What can hang from each mark:
nokog: duteb
bened: duteb
navet: buka duteb pimo torub
roze: zogak
lemit: duteb tavuf
dovama: tavuf
virivi: buka zogak
geripif: navet
lopuf: buka
buka: lopuf navet virivi
duteb: bened lemit navet nokog
pimo: navet
zogak: virivi

Every row comes from one small tree of marks. The marks that hang from a mark follow it in brackets, in alphabetical order. Every link used is in the known rows. Which tree was each row made from?
(in the rows, 128 means zero)
Known rows:
dovama[tavuf]: [ 84 113 139 161 169 106 122 123 158 130 149 105 164 107 153 115 118 146
 155 132 134 128 113 112 120 101 118 135 148 103 131  98]
geripif[navet]: [ 73 115 132 163 171 131 139 133 164 138 174  99 131  88 146 134 107 153
 151 142 131 116 127 102 125 118  98 151 126 113 121 124]
roze[zogak[virivi]]: [ 71 110 157 157 180 109 138 158 163 153 194  84 126 107 145 124  69 142
 133 142 132 136 108  75 130 148 114 134 183  93 133  99]
virivi[buka zogak]: [101 121 158 143 160 110 134 132 190 105 173 103 137 110 136 137  76 126
 170 142 134 114  93  92 147 120  99 148 157 111 134 113]
buka[lopuf navet[duteb pimo] virivi]: [ 58 126 146 163 149  77  96 129 190 114 184  62  92  73 131 113 116 150
 111 153 130 135 136  89 144 122 130 148 151  81 125 105]
lopuf[buka[navet[torub] virivi[zogak]]]: [ 75 114 156 126 145  75 118 123 203  88 173  78 139 106 131 106 118 138
 137 184 147 118 115  59 151 146 128 150 147  86 108 123]
geripif[navet[duteb[bened nokog]]]: [ 57  87 123 109 177 132 133 160 183 156 163  89 120  92 151 164 116 147
 139 146 123 122 144  95 114 154 103 167 101  98 117 117]
lemit[duteb[bened navet] tavuf]: [ 68 115 162 145 147 100 160 143 170 138 183  84 119 112 129 131 106 160
 133 142 153 108 110  91 152 126  76 139  98  91 109 127]
lopuf[buka[virivi[zogak]]]: [ 78 121 176 134 158  99 122 119 197  94 180  79 135  90 134 110  98 120
 162 150 136 120 102  63 161 141 123 158 174 110 142 108]
duteb[bened lemit[tavuf] nokog]: [ 76 111 169 125 161 102 143 161 184 159 148  92 134 107 139 112 115 147
 165 152 131 102 111  93 124 144  92 177 116 118 145 116]
buka[lopuf navet[duteb[lemit] pimo torub]]: [ 59 130 138 154 136  58 114 146 171 117 161  79 106 106 139  97 123 169
 117 168 147 128 175  95 144 137 143 146 114  58 110 137]
pimo[navet[buka[lopuf virivi[zogak]]]]: [ 54 124 162 155 152  86 113 125 222 113 197  74 115  70 132 103 108 140
 143 169 111 136 129  68 145 103 112 157 172  93 139 115]
virivi[buka[lopuf navet] zogak]: [ 92 139 157 144 140  85 127 122 218 104 180  91 120 102 119 128  97 128
 169 150 131 126  90  87 142 112 108 149 154 116 128 103]
geripif[navet[buka[lopuf] pimo torub]]: [ 45 106 102 156 179  98 100 122 175 116 185  86 122  73 126  90 115 170
 115 167 125 119 178  95 125 138 124 150 113  78 105 139]
virivi[buka[navet] zogak]: [ 91 127 153 138 144  98 143 133 198 109 175 102 130 116 126 146  87 133
 162 158 137 114  95  96 141 116 100 144 150 106 123 109]
nokog[duteb[lemit navet[pimo]]]: [ 71 151 145 164 135 112 164 140 153 151 198 104 127  91 140 107  77 150
 152 154 123 109 180  97 150 134 139 124 125  87 133 142]
geripif[navet[buka duteb[bened nokog] torub]]: [ 33  67 109  94 183 111 119 154 180 150 156  95 122 101 150 146 119 164
 108 168 127 118 188  92 112 174 123 166  79  72  94 135]
zogak[virivi[buka[lopuf navet]]]: [ 79 146 154 150 162  75 118 123 198 134 181  88 100  97 113 105  80 139
 135 153 158 124  83  89 149 123 133 155 171 125 133  95]
duteb[lemit[tavuf] navet nokog]: [ 69 139 175 157 141  91 170 163 160 172 164  99 136 104 134 101  89 167
 173 148 128 106 137  76 124 129 112 163 121 125 132 121]
duteb[bened]: [ 93 101 128 133 165 130 128 127 192 132 160 117 138  98 132 139 117 133
 147 143 137 103 105 109 139 130  75 149 125  98 142 120]
bened[duteb[lemit[tavuf] nokog]]: [ 93 130 165 152 140 106 153 149 155 151 132  70 129 106 167 118  85 141
 169 131 136 101 125 107 112 122 123 168 123 119 133 108]
roze[zogak[virivi[buka[lopuf navet[duteb]]]]]: [ 47 129 171 140 164  60 126 153 185 138 203  59  84 112 136 129  77 136
 112 139 145 156 101  68 148 145 153 140 185  92 112  88]
lemit[duteb[bened navet nokog] tavuf]: [ 75 110 155 127 157 108 163 155 173 158 169  84 120 108 128 134  96 163
 141 152 133 108 117  78 124 147  79 157  93  96 117 120]
bened[duteb[lemit navet[pimo torub] nokog]]: [105 127 112 141 147 107 165 160 150 148 144 100 147  98 147 115  79 160
 147 162 142 107 184  99 120 143 138 150  88  71 108 152]
nokog[duteb]: [ 89 117 134 161 148 137 134 111 164 131 169  98 128 100 163 130  85 135
 149 144 116  99 136 102 122 130 124 132 143 105 145 118]
lemit[duteb tavuf]: [ 71 113 171 173 157  96 138 130 142 120 163  66 106 122 156 117  93 164
 135 140 139 109 106  94 131 119  93 146 129  97 127 113]
roze[zogak[virivi[buka[lopuf]]]]: [ 78 130 165 153 185  83 125 141 185 134 197  73 111 104 128 107  70 128
 140 134 136 144  78  63 146 142 133 147 195 113 136  92]
bened[duteb]: [108 118 123 158 144 134 136 115 164 124 145  93 133  95 160 145  85 129
 153 124 140 102 120 125 127 108 107 142 131 101 129 113]
nokog[duteb[bened lemit[tavuf] navet[pimo]]]: [ 59 139 161 140 133 104 153 150 167 149 199  84 134  90 128 104 106 147
 138 154 133  99 153 100 156 139 117 128 108  96 123 139]
roze[zogak[virivi[buka[lopuf navet[torub]]]]]: [ 74 117 146 145 175  62 123 146 188 131 188  73 117 123 125 105  89 145
 114 168 151 141  93  60 138 148 136 139 171  87 103 107]
lopuf[buka[navet]]: [ 68 131 131 136 140  91 133 108 176 114 171 108 121 107 125 124 106 128
 148 154 145 104 112  95 142 134 118 148 149 105 138 108]
nokog[duteb[lemit navet[torub]]]: [ 81 133 145 156 131 105 169 137 159 150 172 109 143 117 154 105  97 162
 150 163 135 106 178  80 146 139 145 129 103  85 116 156]
lopuf[buka[navet virivi]]: [ 65 127 151 142 151  80 126 108 185 110 175  91 118  96 126 115 115 128
 138 159 148 110 104  78 156 135 126 158 161 108 137 108]
duteb[bened lemit navet[buka pimo] nokog]: [ 53 117 128 115 166 102 160 160 188 171 185 130 126  86 101 114  90 151
 150 169 123 111 190  99 144 166 108 162 100  81 139 134]

Write each row's tree:
[ 44 113 165 112 151  81 143 179 175 156 158  73 114 107 161 130 123 152
 132 159 137 111 131  88 130 133 106 171 124  91 133 127] | pimo[navet[duteb[bened lemit[tavuf] nokog]]]
[ 61 138 176 138 125 104 163 142 183 161 189  89 137 103 137 111 112 143
 153 143 134  99 139  91 156 133 116 133 105 111 123 134] | nokog[duteb[bened lemit[tavuf] navet]]
[ 72 128 169 126 148  95 167 169 186 176 167 103 143 101 123 113 110 155
 168 152 134 105 125  84 132 143  92 165 102 120 130 126] | duteb[bened lemit[tavuf] navet nokog]
[ 72 134 141 138 135 105 181 141 171 173 160 114 123  96 138 126  64 144
 167 143 129 111 191 105 130 137 139 160 105  97 127 122] | bened[duteb[lemit navet[buka] nokog]]
[ 86 115 169 154 145 105 131 137 208 119 178  86 131  93 132 131 105 142
 152 167 124 128 109  83 136 112  94 143 153 100 122 106] | buka[navet virivi[zogak]]
[ 58 101 106 146 164  93 126 124 166 119 166 112 131 105 144 115 109 162
 110 180 140  99 160  92 126 118 109 144 130  66 120 147] | pimo[navet[buka torub]]
[ 67 117 175 157 154  94 105 115 222 115 187  79 119  72 126  98  97 139
 157 149 109 136 131  70 146 123 114 159 163 106 140  99] | navet[buka[lopuf virivi[zogak]]]
[ 59 115 108 151 156  79 111 114 186 116 169 100 122  94 138  98 122 158
 118 174 132 110 154  84 126 113 116 151 135  75 125 139] | pimo[navet[buka[lopuf] torub]]
[ 66 133 144 150 181  71 120 150 185 131 211  67 101  96 111 108  71 136
 119 155 140 144  95  77 144 142 131 134 191  89 124  97] | roze[zogak[virivi[buka[lopuf navet[pimo]]]]]
[ 64 107 133 132 162  82 114 120 227 133 182 102 137  81 104  93 134 153
 120 165 138 121 149  69 162 139 112 153 103  86 106 138] | duteb[bened navet[buka[lopuf virivi] torub]]
[ 97 125 177 164 152 107 111 125 219 109 175  73 130  75 137 105 103 137
 169 145 114 135 100  67 142 113 104 159 165 113 141 103] | buka[lopuf virivi[zogak]]
[ 79 107 163 158 168 105 144 145 145 139 148  67 105 119 156 122  78 166
 145 150 124 105 113  83 102 137  99 164 125 103 136 106] | lemit[duteb[nokog] tavuf]
[ 29 113 140 138 148  60 139 147 153 129 166  96 108 121 163 110 113 168
 106 174 150 120 195  92 153 132 143 149 120  50 114 157] | pimo[navet[buka duteb[lemit] torub]]
[ 66 122 175 138 138 108 139 135 178 144 170  76 131 109 153 112 119 135
 151 145 132  97 124 102 146 136 113 143 119 112 140 125] | nokog[duteb[bened lemit[tavuf]]]
[ 85 112 142 138 154 118 171 138 181 143 179 106 117 110 126 145 102 153
 137 149 147 118 126  93 158 135  80 138  97  76 118 133] | lemit[duteb[bened navet]]
[ 67 142 161 160 152  89 157 169 148 161 178  94 132  89 126  91  81 169
 160 154 127 105 152  84 123 136 112 160 122 110 131 128] | duteb[lemit[tavuf] navet[pimo] nokog]
[ 71 104 133 137 169  91 127 167 142 137 142  92 122 114 160 108  93 171
 125 170 135 117 189  88 121 163 140 163 110  62 125 140] | navet[duteb[lemit nokog] pimo torub]
[ 72 109 128 133 156  73 122 132 164 109 152  98 116 132 145 143 108 152
 108 160 161 111 130  95 141 132 130 144 120  80  97 129] | virivi[buka[navet[duteb torub]]]
[ 84 119 135 141 175  75 124 137 174 126 164 101 120 123 123 110  86 154
 111 176 174 109 104  92 142 138 134 147 143  99 106 124] | zogak[virivi[buka[navet[torub]]]]
[ 87 129 173 159 137  94 117 126 229 115 179  71 123  81 125 114 113 141
 160 160 119 138 101  72 135 107 104 152 159 108 129  95] | buka[lopuf navet virivi[zogak]]
[ 81 119 155 131 143 125 150 131 187 150 169 102 127 106 153 125 110 129
 159 152 129 105 139 106 151 146 117 145 120  96 149 131] | nokog[duteb[bened lemit]]
[ 68 132 162 146 170  70 130 145 193 140 200  72 104 109 118 116  78 131
 133 151 139 143  80  69 142 136 132 143 191 104 123  92] | roze[zogak[virivi[buka[lopuf navet]]]]
[ 18  89 116 119 177 111 115 143 176 133 197  91 106  75 131 145 112 149
 100 149 132 123 183 119 146 152 111 144 107  67 104 132] | geripif[navet[buka duteb[bened] pimo]]
[ 58 116 131 131 175  65 104 152 154 114 173  81 102 112 131 119  79 161
  76 173 176 118 138  97 150 151 154 136 143  67  95 125] | zogak[virivi[buka[navet[duteb pimo torub]]]]
[ 99 125 143 140 144  75 117 126 214  94 162  88 132 113 123 117 108 143
 152 169 138 121 102  77 135 121 113 148 135  98 108 120] | virivi[buka[lopuf navet[torub]] zogak]
[ 91 114 156 153 142  83 109 129 224 105 168  68 136  93 129 103 126 155
 144 179 128 132 114  63 132 118 110 153 138  91 108 118] | buka[lopuf navet[torub] virivi[zogak]]
[ 67 111 147 154 147  70 100 127 195 112 156  68 110 100 145 109 134 160
 110 163 141 132 138  74 137 126 136 154 130  81 103 117] | buka[lopuf navet[duteb torub] virivi]
[ 65  93 103 152 176 100 107 122 156 110 163 112 133  98 130 101  93 163
 110 169 131  99 173 106 129 145 113 140 124  64 123 135] | navet[buka pimo torub]
[ 41 126 137 125 140  47 124 140 147 105 166  83 109 118 139 102 119 154
 108 176 165 115 178  93 162 166 161 144 121  55 110 142] | lopuf[buka[navet[duteb[lemit] pimo torub]]]
